Every row comes from one small tree of marks. The marks that hang from a mark follow it in brackets, in alphabetical order. Every link used is in the known rows. Which tree was each row made from?
Known rows:
vanav(denik gurefe mazi(zene)): [  0  10  -8   8 -31  34 -10  40 -32  -9  20 -15  -6  12  12  35  -1 -47
  10 -14  14  22 -25  22   0  26   1   6  16   4 -23 -17  27 -28  22  24
   1  24 -25]
denik(gurefe mazi(zene(vanav)) tukos): [ -5  11 -17  28 -44  -3 -10  -3 -16  12  22 -63 -31 -14  15 -18 -46 -49
   9  34  32   2 -14  21 -32  20  54   1  31 -18   0  21   6 -21  -3  24
  26  -3 -17]
mazi(tukos zene(denik)): [ 10  18  -3  22 -19  -7  16 -26   0   8  -7  22  -9 -33  10 -25  -6 -15
 -28 -11  21 -21 -23  50 -12  26  -1  17  50 -15 -43   3  -5 -19  15 -12
   9  -5   0]
zene(denik mazi tukos): [ 10   4   0  -6   4 -40  15 -30 -24  17 -18  47   0 -15 -10 -22  -3  26
   3   8  15   6  24  38 -13   4 -25   1  -6 -22  -3 -18  31 -34  33  -3
  30  13 -12]
vanav(denik mazi(zene(gurefe)) tukos): [  3  29  -2  56 -20  24   0  36 -35   6   2   7   4   6  19  12 -11 -14
  -7 -14   5   0 -19  38  -7  25  -5   4  20  -7 -18 -27  31 -35  17  24
  37   1 -18]
zene(tukos(vanav)): [  2  16   3  15   0 -22   6  -6 -17  18 -22  13  14  -4  -7   6 -25  58
 -18  20   1 -11  28  17   0  -4  -5 -16 -11 -18  -2   0   8 -15   0  -4
   4  11 -19]
tukos(mazi(denik zene) vanav(gurefe)): [-18  11  20 -28 -25  21  -4  17 -13 -19   6   7   2 -22  16   8   2  39
 -32   0  36  20  14  18   2  -5   4  -3  -8 -20  -2  16   9  -9  -7  -6
   1   4  -3]
zene(denik gurefe vanav(tukos)): [-13  24   2  36 -12 -30  20  -5   3  21  -9  10  28  31  -2  -4  -4  34
 -11  -7  25  12   3  28   2  -6   2 -12   6 -42  -5 -18  -3 -34  15   9
  58  -7 -12]
mazi(tukos vanav): [ -1  12 -14  17   2  10 -10 -17  -3  -7  -7   3   4 -22  12 -22 -10  -2
 -16 -10  10 -32 -24  37   5  17  -3  15  25 -12 -18  28  -7   7   8 -43
  10 -11   6]
gurefe(denik(zene) mazi(vanav) tukos): [  7 -18 -27  13   5 -39 -21   4 -26  -9 -13   5  11 -19  34   2 -32  -9
  18 -18  19 -41   2  33  -9  26  13  -5  -6   7 -15  26   7   4   2 -39
   7   3  18]
denik(gurefe zene(vanav)): [ -9   8 -25  31 -15  -9   4   3 -18   2  -5 -32  -2  21  -3 -22 -29 -30
   7  14  30   5  10  14 -13  12  38 -17   0 -18  11  21  -1  -8  -3  -1
  11  -1 -12]
gurefe(vanav(tukos) zene): [-16 -11 -13  18   0 -47   9   2 -33  -1 -32  22  47  12   8   0 -23  28
   7  -4 -15 -47  36  32  -5   9   5   3  -2  -8 -27  12  18   8 -14 -33
  27  15   7]
mazi(tukos(denik vanav) zene(gurefe)): [ -2  33  20  56 -24 -17  -9   9   2  18 -30  10  -8 -28  26  -4  -6  49
 -60 -20  23 -24  10  47  -3 -10 -17   3  33 -23  -6 -20 -12 -14  10  -4
  16  -2   3]
gurefe(zene): [-10  -2 -19   8  -8 -20   6 -10 -29  -7 -31  21  17 -12  10  -2 -19  16
   1   2  12 -20  23  29 -16  14   5   7  10   2 -32  10  18   9  -7 -32
  12  13   2]
gurefe(vanav(denik)): [ -6  -5 -41  13  -1 -32  -4  15 -30   3   1   2  13  32 -14   9   5   2
  12  -2   2 -21  10  10   7   4 -14  11  -9   2  -3 -13  14 -14  16 -24
   5  30   8]
mazi(tukos(denik)): [ -1   7  -7  30   7 -14  -1 -15   1  -5 -18   6   0 -19   6  -5   5  25
 -23  -9  10 -20  25  37  -3  -4 -28  13  35  -1 -18   5  -5   2  12 -23
  19   3  13]
tukos(mazi): [  4   4  -9 -16  16   1   3 -17 -25  -8  -9  34  10  -9  -8 -14 -10  31
  -7  13  24   3  39  20  -9   2 -24   0   1  -5  -4   7  13   7  -4 -33
  25  -4  -1]
vanav(gurefe tukos(zene(mazi))): [ -8   0   6 -21   5  15  14  17 -22  -4   3  34  41 -24  -1   8   9  36
  -9 -15   9  22  33  38  -6  15   6  -3   2 -12  13  11  15  -7   5   6
  30 -17 -22]
tukos(mazi vanav): [  9   8   9 -14  11 -11 -10  -5 -25   5 -15  31  15  -9  -8   1  -8  55
 -19  12  23   4  48  21   1  -3 -26 -19 -15 -20  10   7   2   3  -4 -25
  16  -1  -7]
denik(zene): [  0  16 -17  17   6 -12   8   4 -26  -6 -23  -3   6 -13   3 -24 -23  -8
   8   3  22  -2  19  21 -13  21  11  -3   4  -1 -15  17  -3  -2   4 -14
   3  -8  -9]
vanav(gurefe tukos(denik(mazi(zene)))): [-13   7  18   1 -28  -4  -7  38 -23  -7   9 -25  -6 -18  33  12  -8  -5
  -1  -4  24  11  21  19 -11  -4  13   9  23  -2 -15   3   5  -4  -2  29
  24  -4  -2]
zene(gurefe(mazi) tukos): [-21  20 -28  16   2 -28   1 -13 -12  16 -17  18  10   1  13  -1 -54  51
  -8  18  20  -7  18  20 -17 -22  -3   3   1  -2  -6 -14  38 -23   7 -20
  25  14 -14]
denik(mazi zene): [ -5  13 -17  13  -3 -27 -13   9 -41  -5 -10 -21 -14 -19  12 -25 -33 -28
  26  20  30   4  19  16 -18  17  26   0   4   2  -6  22   1   3   3  -1
  11  -5 -12]
vanav(denik gurefe mazi tukos(zene)): [ -5   6  -4  13  -7  39   8  34 -34 -12  17  -1  40  13  -4  54  23   8
  11 -18 -11  31  10  24   6  33  -1  -5   5   0  -1  -9  20 -19   8  33
  17   3 -25]
gurefe(denik(vanav zene)): [  0   2 -43  20   2 -25   5   1 -39   1   3 -14  -5  -9   9 -13  -6 -28
  28 -13  11 -17  15  27 -12  33   0  -9 -11   2 -12  19 -14  -9   8 -14
  -8   9  20]
tukos(mazi(zene)): [  9  12  -1 -12  -3  17   7 -12 -27  -3  -5  39  -1 -28   6 -27 -18  11
 -21   6  27  -4  19  29 -19  10 -12   2  19  -4 -23   3  16   1  -6 -27
  13  -5  -1]
denik(tukos(gurefe(mazi) vanav)): [ -4   8 -13   2  -3 -32 -28 -15   1  21 -20 -21  16 -31  23  38 -41  67
  -1  17  23   7  40  39  -5   3 -10 -23  -1  -5  11  16   0 -16  16 -14
  15 -13 -11]
gurefe(mazi): [-11  -2 -37 -18   8 -20 -10  -7 -20   4   2   9  11 -10  10   0 -33  10
   6   2  23  -2  18  20 -11  -5   3   0   6  11 -17  19  19   1   7 -33
   7  12  -4]
mazi(denik(tukos(vanav))): [-13  15  -4  15  -4 -11   0   1  -2  -5  -7 -29   9 -34   2   5  -4  43
  -9   8  14   0  17  24  -3  11   7   1  -5 -16  -2  31  -6 -21   6  -5
  12  -4   1]
vanav(gurefe(mazi)): [-22  -4 -24 -33  -1 -10 -14  12  -9  -5   9  -9  16   5  15  26 -31   5
  11  -2  33  16  13  11  -3 -11  10   5   1   7 -12  17  19  -5   7 -19
   5  13 -15]
gurefe(denik): [ -2 -10 -34   3  11 -19   7  -4 -26   3  13  14  -5 -11   6   5  -6   0
  -3  -4  17 -18   9  25   2   2  -7   1  -1  13 -12   3   6  -3   3 -15
   6  14  10]
zene(mazi tukos(vanav)): [ 10  10   9   0   5 -33  -5  -8 -28  23 -20  36   8 -15  -7  -7 -21  54
 -13  18   5  -3  36  35  -4  -6 -18 -20 -21 -24  17  -1  20 -21  21  -9
  20  15 -23]
tukos(vanav): [  0   9  -4   1   1 -19  -9   9 -18  11 -11   9  12  -5  -3   6  -6  36
 -16   2  15  -5  25  19   4  -2  -1 -15  -8 -13   1  12  -8  -3   1 -11
   3   4 -11]
vanav(denik(zene) gurefe): [ -4  15 -17  18 -17   7   3  35 -26 -15  -9 -34   8  21   3  20  -7 -30
  23  -3  29  22   4   6  -2  27   8   6  -3   1  -7  -1   5 -24  19   5
   2   4 -13]
gurefe(vanav): [-13  -7 -29  -5  11 -37  -4   3 -21   4  -6  12  16  14  -6  -9  -9  15
   3  -1   4 -27  21  16   3  -8  -3   6  -4  -3  -7   6   7   1   1 -30
   4  17   0]
mazi(denik(tukos) gurefe zene): [-32  16 -11  14 -35  38   7  -1  15 -18  -2 -26 -10 -47  17 -25 -26 -17
 -21   1  18 -11 -18  25 -12  10  34  28  29 -10 -34  25  21 -11  -2  -3
   2  -8  26]
vanav(tukos(mazi(denik gurefe) zene)): [-35   3  -2 -14   0  48  20 -11  -6 -29   0  41  38 -33  -6 -17   9  59
 -32  -3   4   8  40  24   3  -5   8   6   1 -14  -1  21  27  20 -25 -17
  20 -22  34]

Write each row's tree:
[  4  11  -4  40 -26 -31   6  -3 -38  11 -41  11  22  12   0  32 -18  50
  -3  17  -8 -18  25  21  -7  19  -9 -11 -13 -11 -18 -19  26 -21   5 -10
   6  34  -5] -> gurefe(zene(tukos(vanav(denik))))
[ -6  -8 -32  -7 -11   3   2  -5 -42   5  16   4   1  -6 -15   9  42 -14
  20 -24   2  12  20  32 -19  33   6  -7  -6 -19  13   4  14 -17   0  31
  -5   4   2] -> tukos(zene(denik(gurefe vanav(mazi))))
[-15 -32 -24   8  -1 -40 -14  12  -1  -4  -7  26   9  21   0  16 -14   4
 -11  -7   1 -62  17  21  15 -18   5  17  -4  -6  -5  -2  21  12 -12 -24
  16  26  35] -> mazi(gurefe(denik tukos vanav))
[ -4  12 -35  20 -19   9  16  -5 -21   8  13   7  27  18 -20  13  17  22
  -7  -4   3  20   2  15  -2  22   7 -16   8  -7  -3 -14  -2 -14  12  -6
   3  15  -8] -> tukos(zene(vanav(denik)))
[-29   5 -30  13 -39  19   9   2  -8  -9  26 -24 -22  -6   7 -25 -12 -20
 -23   6  31  -3 -26  18 -12  -3  48   2  17 -15  -5  26  16 -10 -11   0
   6  13   9] -> mazi(denik(gurefe) zene(vanav))
[  2  12   6  37  10 -21  15  18 -22  -7 -32  -7  24 -13  12 -15  -5  21
   3 -14   7  -1  51  26  -9  12 -10  -9   7  -4 -14  11  -7  -1   5   0
  24 -17   8] -> vanav(tukos(denik(zene)))
[-11  -1 -10  13 -26 -45  15 -31 -16   8 -26  17  23  18   1   1  -4  12
   7  -5  17   0  11  32  -9  12   8 -13   6 -27 -35  -9   4 -12  11 -18
  23  26  -2] -> gurefe(zene(denik vanav))
[-21  -3 -29  31 -16  17   9 -33  14   7  16  17  14  -8   0   3  -9   5
 -38 -10  -1 -18 -14  40  19  -1  22  -9  31 -13 -10   3  -5   8   2 -18
   0  13  21] -> mazi(gurefe(denik) tukos(zene(vanav)))
[-17 -29 -27 -15  11 -21 -11  -9 -19   0   6  37   7  16  -3  -3 -15   9
  -7   0  12 -35  33  18  21 -27 -18   4 -22  -3   6 -10  29  15  -3 -39
   6  26  40] -> tukos(mazi(gurefe(denik vanav)))
[ -9  -4   3 -17 -14  22  -2  21  -4 -23 -13  19  35 -10   6  22  17  38
 -16 -23   9 -10   6  18  -5  22  17  12   8 -14  -1  16  -1  10 -21 -10
   9 -17  -8] -> mazi(vanav(gurefe(tukos(zene))))
[ -7  -4 -18   8  -1 -13   8  21 -26 -10   1 -19   0   0  17  13 -17 -25
  15 -10  30   6  10  17   5  15  12  -2  -8   8  -8   9  -1 -12   7   4
  -3   6  -4] -> vanav(gurefe(denik(zene)))
[-15  18  -4  12 -30  26  12  -8   1   6 -15  18  -5 -14   7 -24 -47  -1
 -30  13   6 -20  -5  18  -9  -6  21  10  22 -12 -32  -4  33  -6  -6  -2
  -6   7   6] -> mazi(gurefe zene(tukos))
[-11  19  -2  15  -9 -62  -2 -14  -8  35 -26  21  15   6   8  14 -30  73
 -13   6  24   4  26  25  -4 -21 -11 -15 -20 -27   5 -29  23 -42  19   3
  18  16 -15] -> zene(denik gurefe(mazi) tukos(vanav))
[ 13  14   5  26 -13   2   1 -21 -14   6  -1  22 -11 -30  15 -11  -1 -33
 -13 -17   8 -10 -26  61  -7  31  -8   8  48 -16 -44  -2  10 -24  25   7
  10   6 -16] -> vanav(mazi(tukos zene(denik)))
[ 21  18   2  22  -2 -12  -6  12 -42   1 -26   6  16   6  -8   3  -4  23
   4   9  24  14  42  18  -2  29 -23 -21 -24 -15  12  -7   0 -15  15 -17
   7  -1  -4] -> tukos(mazi vanav(denik(zene)))
[-20   9 -14   8 -15  47  -4 -19  10  -9  -9  20  18 -32   8 -22  -3  10
 -36 -23  -2 -29 -20  35  11  12  19  16  29 -17 -10  21   2  23  -7 -33
 -12 -20  23] -> mazi(gurefe tukos(zene) vanav)
[  2  -5  15 -20   5   4  -5  12  -4 -26 -18  28  21   8  -4  25  -6  39
  -9  13  32   2  42  15 -12   3 -17  13   6 -16  -5   8  16   3 -15 -18
  44  -8 -13] -> vanav(gurefe(tukos(mazi)))
[-12   0  -1  13  -5 -32 -21   5 -22   0 -10 -10  -3 -22  28  19  -2  52
   2  14  19   8  55  33  -3 -16 -20  -5  10   4  14   0   1  11   3  12
  42 -18  13] -> vanav(tukos(denik(mazi) gurefe))
[-24   0 -29   5 -17  37  12  -5 -12 -22   8 -31   5 -52   6 -19  17  20
  -7 -10  10  -9  -4  21 -16  29  38  21   1  -9  17  40  12  -5 -17  -3
  -2 -25  22] -> mazi(denik(gurefe tukos(zene)) vanav)
[-19  20 -14  19 -20 -19  23 -18  -4  21  -6  30  27  13 -12  -5  18  50
 -24 -17  27  25   8  27  -3   0   9 -14   7 -34   3 -32  -6 -26  10   8
  24   0 -12] -> tukos(zene(denik gurefe vanav))
[ -2 -15  -1 -24  -2 -15  -5  16 -34  13  15  36  15 -27   3  33  22  42
 -17 -21  17  17  32  37  13   3  -3 -22 -26  -6  33  -6   4 -11  13   7
  -2  14 -11] -> tukos(vanav(gurefe(denik)) zene(mazi))
[ -2  22  -8  38 -12   6 -12  27 -40  15  -4  19  18   6  -6  39  22  44
 -16 -18   1  19  15  28   6  17 -12 -17 -13 -13  23 -37  15 -26  16  23
   7  12 -23] -> tukos(vanav(denik mazi) zene(gurefe))
[-15 -25 -42  -2   8 -65 -21   5 -46   8  27  -1 -14   5  12   1 -14 -14
  21  11  12 -33  12  18   7 -11   5   6 -14  13   5   2  10   4   3 -14
   7  35  12] -> gurefe(denik(mazi) vanav)
[  1 -15   6  22 -23 -37 -15  15 -23  -5 -46  12  12   1   5  29 -17  36
 -16  12  16 -44  39  28 -22  14  25   1  -2 -21   4  20  19   9 -32  -8
  26   7   0] -> denik(gurefe(tukos(vanav) zene))
[-28  21 -21  50 -15  -5  -2 -34  15 -16 -15 -24   1 -17  22 -12 -22  24
 -19  15  23   4  -7  49   5  12  11 -13  28 -17  -4  29 -17  -6  16 -26
  20 -10   4] -> mazi(denik(zene(vanav)) tukos(gurefe))
[  3 -13 -15 -17  -4 -28  -2  -6 -28  10   0  23 -21 -11 -10 -21  11 -14
   7  -1  40   3  20  33 -14   3  -3  10 -10 -18  25  -1  28 -22  20   5
  28   1   0] -> zene(denik(gurefe) mazi)
[-30  33 -14  49  -5 -12  23  -2 -14 -12 -32  -5  -1 -14  12 -31 -30  40
 -10  15  21  -1  12  17 -14  -2  13  11  -6 -12  -5  -1  24 -26   1  -3
  18  -2  -2] -> mazi(denik(zene(gurefe tukos)))
[ -4   7  -6  -4 -16 -33  -6 -22 -30   9  -4  -2 -13 -11  11 -20 -11   4
  20  14  14  -6  -5  17  -6   5   2   7  -9 -20  -5  -4  14 -17  12   2
  15   6  -1] -> zene(denik(mazi(vanav)) tukos)
[  6  14 -34  22 -28  15 -21  -8 -15   1  11  -8  -2 -22  34  -9 -26 -33
  -8 -19  12 -31 -51  42  -7  33   4  17  37   6 -35  11  14 -12  26 -47
  -6   8  15] -> gurefe(mazi(tukos vanav(denik) zene))
[ 14  -8 -16  34  10 -36   6   9 -24 -11 -23  14   3 -13  10   3 -17  -4
   3  -1  17 -34  21  31 -12  27   7   0   5   4 -17  12   0  -1  -6 -11
  18  -1   6] -> gurefe(denik(zene) tukos)
[  2  18 -27  39 -26 -17 -13  -3 -20   8  18 -59  -6  15  -3  13 -22 -24
  33  31  20  19  -7  13 -14  25  14  -2  14 -12  -4  -1   0 -30  27   9
  38  14 -13] -> zene(vanav(denik(mazi tukos)))
[-34  -1 -51  -5 -14   7  -2   6 -22 -21  21 -32 -21  -7  -4 -12  15 -12
  11   2  23 -11   6  13 -20   4  22  18 -10  -8  11  43  12  -5 -13  -7
   3   6  30] -> mazi(denik(gurefe vanav))
[  2   3  -7  13 -30 -33 -27  18 -26  -7  -5  -9 -23 -24  20  -1  10  -3
   8  -3  14 -25  30  27 -40  14   0  14  27  -8 -19   8  -5   3 -10   6
  23   8  21] -> gurefe(tukos(denik(mazi(zene) vanav)))
[  3  14   4  36  -5  18  -1  48 -36 -17  -2 -34  24  25   9  37  -9 -37
  36 -10   4  28   6  22   5  40   5  -8  -3  -4 -10   1  16 -29  23  29
  23   0 -29] -> vanav(denik(zene) gurefe mazi tukos)
[ -6 -24 -24  10   2 -41 -12  19 -14  -7 -13   8   6  24 -12   6 -11  11
  -4  12  11 -54  28  15 -12  -4  16  20   0 -12  16  16  21   4 -24 -15
  27   9   3] -> denik(gurefe(tukos vanav))
[  3  -5   2 -16   8   1 -10  -9 -24 -12 -17  26  10 -15   9 -17  20  43
  -8 -17  20  -3  43  20   1  -8 -45   0 -10 -10   2  -2   8  15   4 -41
  18  -5  26] -> tukos(denik mazi(vanav))
